Each row was made from one path, in order. Every step used is in the known rows, and no mark comes twice. Write each row's path.
(in the rows, 128 means zero)
Known rows:
vigon-kupad-deri: [ 95 160 163 120 201 151  93 125 121 131 134 151  97 151 190 156 151]
kupad-deri: [102 160 166 122 176 142 123 163 125 121 125 158 109 160 159 155 170]
deri-kodetus: [137 113 100 125 135 146 135 127 112 121 125 137 113 134 119 162 170]
marit-kodetus-vigon: [137 131 108 122 152 129 118 102 113  87 161 133 103 123 140 155 162]
deri-kodetus-marit: [132  90  50 122 125 140 138 129  96 141 137 117  92 151 111 162 144]
vigon-kodetus-marit-lifeto: [128 123  55 153 150 147 147  94 108 120 161 130  90 147 155 139 142]
deri-kupad-vigon-kodetus: [168 120 186 146 166 193 104 117 112 120  84 152  72 138 151 145 110]
lifeto-kupad-vigon-kodetus-marit: [149 117 140 131 147 152 104  97  95 133  99 142  47 149 187 129 105]
kupad-vigon-kodetus: [157 141 173 149 163 185 128 143 114 114  95 142  74 140 174 130 145]
vigon-kupad-deri-kodetus: [106 128 133 128 194 144 104 120 121 128 125 152  75 141 167 169 170]
lifeto-kupad-vigon-kodetus-deri: [162 185 169 149 143 128  88  89 121 110  93 157  40 139 201 141 103]
deri-kupad-vigon: [173 123 179 128 153 186  96 121 101 119  91 153  98 151 116 170  97]
marit-lifeto-kupad-deri: [106 162 148 125 173 107 107  78 128  96 140 193 108 148 164 166 160]
marit-kodetus-deri: [136 190 100 115 136  97 109 116 116 103 153 129 104 135 147 154 175]
kodetus-deri-kupad-vigon: [183 168 156 144 139 156  85 117 111 113  97 146  72 158 121 182  65]
vigon-kodetus-deri-kupad: [141 166 129 147 151 138  94  99 130 128 122 141  79 137 158 150 104]

Which path is each row?
[111 128 135 129 168 135 134 158 127 117 117 156  87 149 137 168 188]	kupad-deri-kodetus
[139  93  33 126 122 106 124  45 100 117 153 152  91 140 119 174 134]	deri-kodetus-marit-lifeto-kupad
[174  92  66 141 128 130 121  61  92 104 121 157  54 148 114 181 111]	deri-kodetus-marit-lifeto-kupad-vigon
[148 168 112 111 141 107  84  92 116 111 144 140 102 133 123 165 140]	marit-kodetus-deri-kupad
[182 167 146 126 145 131  84 105 108  98 112 145  68 142 122 174 119]	marit-kodetus-deri-kupad-vigon
[ 98 137 105 140 178 107 118  77 124 119 144 173  57 154 192 143 148]	vigon-kodetus-marit-lifeto-kupad-deri
[163 124  98 134 134 136 110  63  90 108 129 159  79 159 137 169  93]	kodetus-marit-lifeto-kupad-vigon
[131 131 107 122 178 139  90  63 106  95 169 128  91 116 173 155 144]	marit-kodetus-vigon-kupad
[121 115 119 150 172 137 130 142 132  95 130 154  56 145 135 182 147]	kupad-deri-kodetus-vigon
[102 104  82 126 184 137 108 123 106 145 138 130  52 159 158 170 143]	vigon-kupad-deri-kodetus-marit
[124 122  71 136 145 118 119  46 107 120 152 153  87 138 176 136 129]	vigon-kodetus-marit-lifeto-kupad
[142 100  86 147 164 158 101  74 111 107 147 128  73 121 150 177 111]	deri-kodetus-vigon-kupad
[147 100  87 148 138 149 132 110 115  99 139 135  84 129 119 176 129]	deri-kodetus-vigon
[107 128 149 112 162 108 103 108 125 118 109 179  82 140 157 165 175]	lifeto-kupad-deri-kodetus
